Each row was made from one small tree. Brackets hold a mark, then the marks that hang from it, in alphabetical order. Every link used is in the known rows. Write each row's tree.
Known rows:
(E W): [ 2.38  2.49  2.06 -1.11  0.02  4.23 -0.78  3.70 -0.38  0.26 -3.06 -2.22
  2.03 -0.36 -1.53 -0.85 -1.26  0.31  1.13 -2.00  1.17  1.50]
(W (C A) (N M)): [ 2.33 -0.67  3.29 -2.26 -2.00  3.07  3.74  3.09  0.77  0.45 -3.89 -2.78
 -1.16  1.32  0.47 -0.83 -2.06  2.66 -1.18 -1.68  0.61  0.77]
(Q (V F (M (E (W N))))): [ 3.07  1.16  1.34  0.20 -1.28  5.33 -0.43  1.53 -0.94 -0.54 -1.27 -0.37
 -1.69 -0.43  1.04 -2.98 -0.35 -1.02  1.53 -1.44  2.63 -0.64]
(N (M E (V Q))): [ 1.43  1.54  1.50 -1.24 -0.24  3.56 -0.89  2.98  1.51 -0.68 -3.15  0.06
  2.03 -0.73  0.81 -3.27 -1.84  2.35  0.91 -0.87  2.08 -2.22]
(W (C A) E): [ 0.86  1.32  2.61 -2.47 -0.37  3.32  0.47  2.85  1.29  0.02 -2.94 -1.94
  1.30  1.56 -0.57 -0.85 -2.72  0.90 -0.81 -1.26  2.67  2.38]
(C (A (B Q))): [ 2.26 -2.00  2.73 -1.02  0.22  3.90 -1.74  1.99 -0.17  0.42 -3.64 -4.45
  1.91 -0.66 -0.06  0.09 -2.05  0.54  0.18 -1.48 -0.32  0.49]
(B (Q (V F))): [ 0.95  0.82  2.17  0.22  1.47  3.93 -1.33  3.08  0.08  0.95 -2.52 -1.64
  0.31 -2.48  0.00 -1.23 -0.17 -1.43  0.87 -1.29 -0.43  0.86]
(W C N): [ 1.35  1.12  2.65 -2.47 -1.17  2.99  1.77  5.49  0.96  0.81 -4.16 -1.80
 -1.78  1.10 -0.25 -0.40 -2.99  1.91  0.24 -1.71  1.24  2.28]
(P (Q (V M))): [ 1.76  2.35  1.21 -0.92  0.48  4.99 -0.78  4.03  1.76 -0.88 -2.57 -1.35
 -0.03 -1.89  0.63 -1.13 -0.03 -1.09  0.34 -1.00  0.95  1.06]
(B (Q (V F (M (E W))))): [ 2.71  0.45  1.10  1.49 -0.28  5.33 -1.68  0.25 -2.02 -0.70 -1.10 -0.60
  0.72 -2.16  1.09 -2.68  0.13 -2.36  1.43 -0.26  1.11  0.22]
(C (A (B (Q V)))): [ 1.60 -1.73  2.63 -0.58  1.71  4.32 -1.66  1.48 -0.25  0.39 -3.53 -3.98
  1.49 -0.51  0.40 -0.11 -2.03 -0.84 -0.34 -1.23  0.49  0.68]
(B (Q (V M))): [ 2.01  0.54  1.12 -0.07  1.29  4.43 -0.84  3.19  1.09 -0.26 -3.59 -1.69
  0.36 -1.70  0.69 -1.38 -0.48 -1.71  0.40 -1.01  0.27  1.94]
(V F (M (E (W C))) Q): [ 4.20  0.95  1.35  0.17 -1.84  5.27 -1.15  1.61 -1.19 -1.51 -0.44 -0.10
  0.11 -0.93  1.96 -2.43 -2.23 -0.35  0.81 -0.69  3.67 -0.01]
(E (W (C (A B)) (N M))): [ 3.90 -2.45  3.47 -1.02 -2.75  4.67  1.50  2.16 -1.47  0.26 -3.10 -3.52
 -0.68  0.91  0.88 -0.40 -2.75  2.69 -1.19 -1.23  1.66 -0.36]
(M (E (W N)) (V F Q)): [ 1.49  1.13  2.40 -0.76 -1.51  3.98 -1.15  3.49 -1.23  0.41 -1.33 -0.81
 -0.03 -0.23  0.24 -2.94 -2.60  0.99  3.38 -0.62  3.55 -2.57]
(N (M E (V F Q))): [ 1.87  1.26  1.64 -0.35 -0.47  3.59 -1.75  2.23  1.37 -0.35 -1.76  0.39
  0.99 -1.99  1.27 -3.61 -0.87  2.04  1.38 -0.94  1.20 -3.45]
(N (M (V Q))): [ 1.91  1.31  1.98 -1.06  0.25  3.65 -1.01  4.72  2.48 -0.11 -3.50 -0.91
  1.68 -1.45  0.31 -2.12 -1.13  1.94  0.61 -1.36  1.46 -1.35]
(B (Q (V F M))): [ 2.51  0.28  1.46  0.86  0.73  4.57 -1.57  2.59  0.98  0.03 -2.20 -1.25
 -0.38 -3.13  1.12 -1.59  0.62 -2.10  0.78 -1.15 -0.34  0.82]
(A (B Q) C): [ 2.42 -1.54  2.41 -0.30 -0.23  4.22 -1.99  2.96  0.33  0.40 -3.54 -3.42
  1.46 -1.32 -0.83  0.26 -2.99  2.15 -0.09 -1.49 -0.91 -0.06]
(E (W (N M))): [ 3.49  0.91  2.11 -0.73 -2.25  4.82  1.39  4.08 -0.52  0.69 -3.72 -2.37
  0.27 -0.17 -0.85 -1.64 -0.79  1.92  0.62 -2.05  1.15 -0.08]
(W C): [ 1.14  2.07  2.36 -2.00  0.07  3.02  0.67  4.51  1.08  0.03 -3.66 -1.23
  0.07  0.10 -0.26 -0.24 -2.33  1.41 -0.22 -1.39  0.71  2.56]
(W C E (N M)): [ 2.01  1.06  1.96 -1.48 -2.70  4.00  1.80  4.85  1.45  0.59 -4.08 -0.63
 -1.30  0.85 -0.15 -1.97 -1.92  2.70 -0.85 -1.46  2.68  1.22]

Which tree is each row?
[ 2.59  1.87  1.26 -0.07  1.21  4.73 -1.83  2.62  2.39 -0.47 -1.76 -0.42
 -0.81 -2.37  1.08 -1.82  0.88 -1.37  0.44 -2.27  0.32  0.34] => (Q (V F M))
[ 2.03 -1.67  2.64  0.94  1.09  4.58 -2.83  1.87 -0.08  0.50 -1.93 -2.51
  0.25 -2.84  0.16 -0.25 -1.85  0.20 -0.34 -1.44 -1.02 -0.99] => (A (B (Q (V F))) C)
[ 3.83  1.69  0.36 -1.23 -0.51  4.84 -1.47  2.57  1.66 -1.48 -2.69 -0.83
  1.22 -0.16  0.97 -2.71 -1.93  0.36  1.00 -2.00  3.06  0.11] => (V (M E) Q)
[ 4.62  1.44  0.93  0.27 -1.32  5.72 -2.23  1.54 -0.28 -1.22 -0.45 -0.57
  1.33 -1.49  1.18 -2.97 -1.08 -0.72  1.75 -1.60  3.30 -1.13] => (V F (M (E W)) Q)
[ 3.27 -1.44  2.69 -0.64 -1.88  4.71  0.05 -0.46 -2.13 -1.21 -2.15 -2.09
  1.70  0.62  1.10 -1.24 -2.60  2.39 -1.47 -0.60  1.69 -0.77] => (N (M (E (W (C (A B))))))
[ 1.92  0.99  2.90 -1.70 -2.01  3.73  1.83  4.79 -1.17  0.70 -3.55 -2.01
 -1.03  1.09 -0.60 -0.50 -3.01  1.40  0.63 -1.24  2.15  2.18] => (E (W C N))
[ 2.38  1.19  1.29 -1.66 -2.24  3.63  1.61  2.79  0.51 -0.09 -3.85 -1.00
 -0.53  0.69 -0.10 -2.75 -1.20  3.05  0.41 -2.20  0.99 -0.74] => (W (N (M E)))
[ 2.85 -1.77  3.62 -1.67 -1.86  4.29  0.69  2.91 -1.64  0.34 -2.97 -3.98
 -0.61  1.55  0.24  0.40 -3.73  1.61 -0.19 -1.32  2.52  0.86] => (E (W (C (A B)) N))
[ 1.04  2.16  1.83 -1.17 -0.07  4.03 -2.08  3.20 -0.84 -0.61 -2.25 -0.85
  2.87  0.17 -0.22 -2.47 -2.99  0.72  2.44 -0.48  3.69 -1.07] => (M (E W) (V Q))
[ 1.72 -1.47  2.45  0.00  1.20  4.53 -2.08  2.46  0.08  0.11 -3.41 -3.00
  0.97 -1.47 -0.36  0.14 -2.82  0.60 -0.83 -1.08 -0.22  0.27] => (A (B (Q V)) C)
[ 1.74 -1.27  2.95 -2.25 -1.67  4.10 -0.06  3.47  1.06  0.61 -3.24 -2.91
 -1.12  2.15  0.26 -0.61 -3.75  2.05 -0.68 -1.67  3.39  0.86] => (W (C (A B)) E N)
[ 0.03 -0.61  3.17 -2.66 -2.23  2.11  3.39  2.07  0.24 -0.15 -3.47 -1.06
 -1.06  1.61  1.19 -2.12 -2.73  3.55  0.08 -0.16  0.95 -1.07] => (W (C A) (N (M E V)))
[ 0.32  2.04  1.57 -1.44 -0.25  2.87 -0.48  2.64  1.27 -0.62 -3.40  0.42
  1.33 -0.72  0.18 -2.90 -0.77  2.76  0.88 -0.83 -0.02 -1.72] => (N (M E V))
[-0.08  1.13  3.08 -1.08 -2.10  2.79  0.55  3.51 -1.87  0.35 -1.33  0.24
 -1.63 -0.02  0.35 -2.13 -2.60  2.00  2.35  0.25  1.83 -0.79] => (M (E (W C N)) (V F))
[ 4.72  0.52  1.21  0.01 -2.67  5.65 -0.94  2.51 -0.77 -0.45 -1.08 -1.24
 -0.70 -0.26  1.06 -3.20 -1.49  0.01  2.24 -1.87  3.88 -1.21] => (V F (M (E (W N))) Q)
[ 2.59  2.20  0.72 -0.22  0.34  5.31 -1.11  1.32 -0.74 -1.46 -2.02 -0.44
  1.17 -0.32  0.53 -2.50 -0.76 -1.32  0.74 -1.04  2.82  0.84] => (Q (V (M (E W))))
[ 0.88  1.27  2.69 -0.61 -0.66  3.43 -1.44  2.96 -1.55 -0.50 -0.88  0.33
  0.72 -0.77  1.07 -2.29 -3.10  0.89  1.91  0.46  3.31 -1.14] => (M (E (W C)) (V F Q))
[ 2.24  2.12  0.72 -0.14  0.67  4.63 -1.66  1.11  1.21 -0.96 -1.29  0.42
 -0.58 -1.60  1.48 -2.95  0.29 -1.02  0.53 -1.69  0.99 -0.35] => (Q (V F (M E)))
[ 2.72 -1.89  1.17  0.63  0.24  5.15 -2.19  0.56 -0.05 -1.26 -2.69 -1.43
  0.60 -1.21  1.22 -1.36 -2.53  0.46 -0.66 -0.70  0.35 -0.64] => (A (B (Q (V (M E)))) C)
[ 2.08  1.47  1.69 -0.45 -0.76  4.17 -1.07  2.35 -0.56 -0.86 -2.74 -0.46
  2.78 -0.70  0.26 -3.19 -1.86  1.57  1.41 -0.31  2.89 -2.46] => (N (M (E W) (V Q)))
[ 2.47  0.55  2.53 -1.70 -2.32  3.29  2.75  4.57  1.16  0.56 -4.22 -1.40
 -1.70  0.26  0.42 -1.11 -1.87  2.97 -0.82 -1.55  0.59  1.02] => (W C (N M))
[ 0.96  0.48  2.91 -2.85 -1.72  3.36  1.75  3.76  0.96  0.67 -3.44 -2.43
 -0.64  2.46 -0.55 -0.90 -3.34  1.58 -0.24 -1.54  3.52  2.13] => (W (C A) E N)
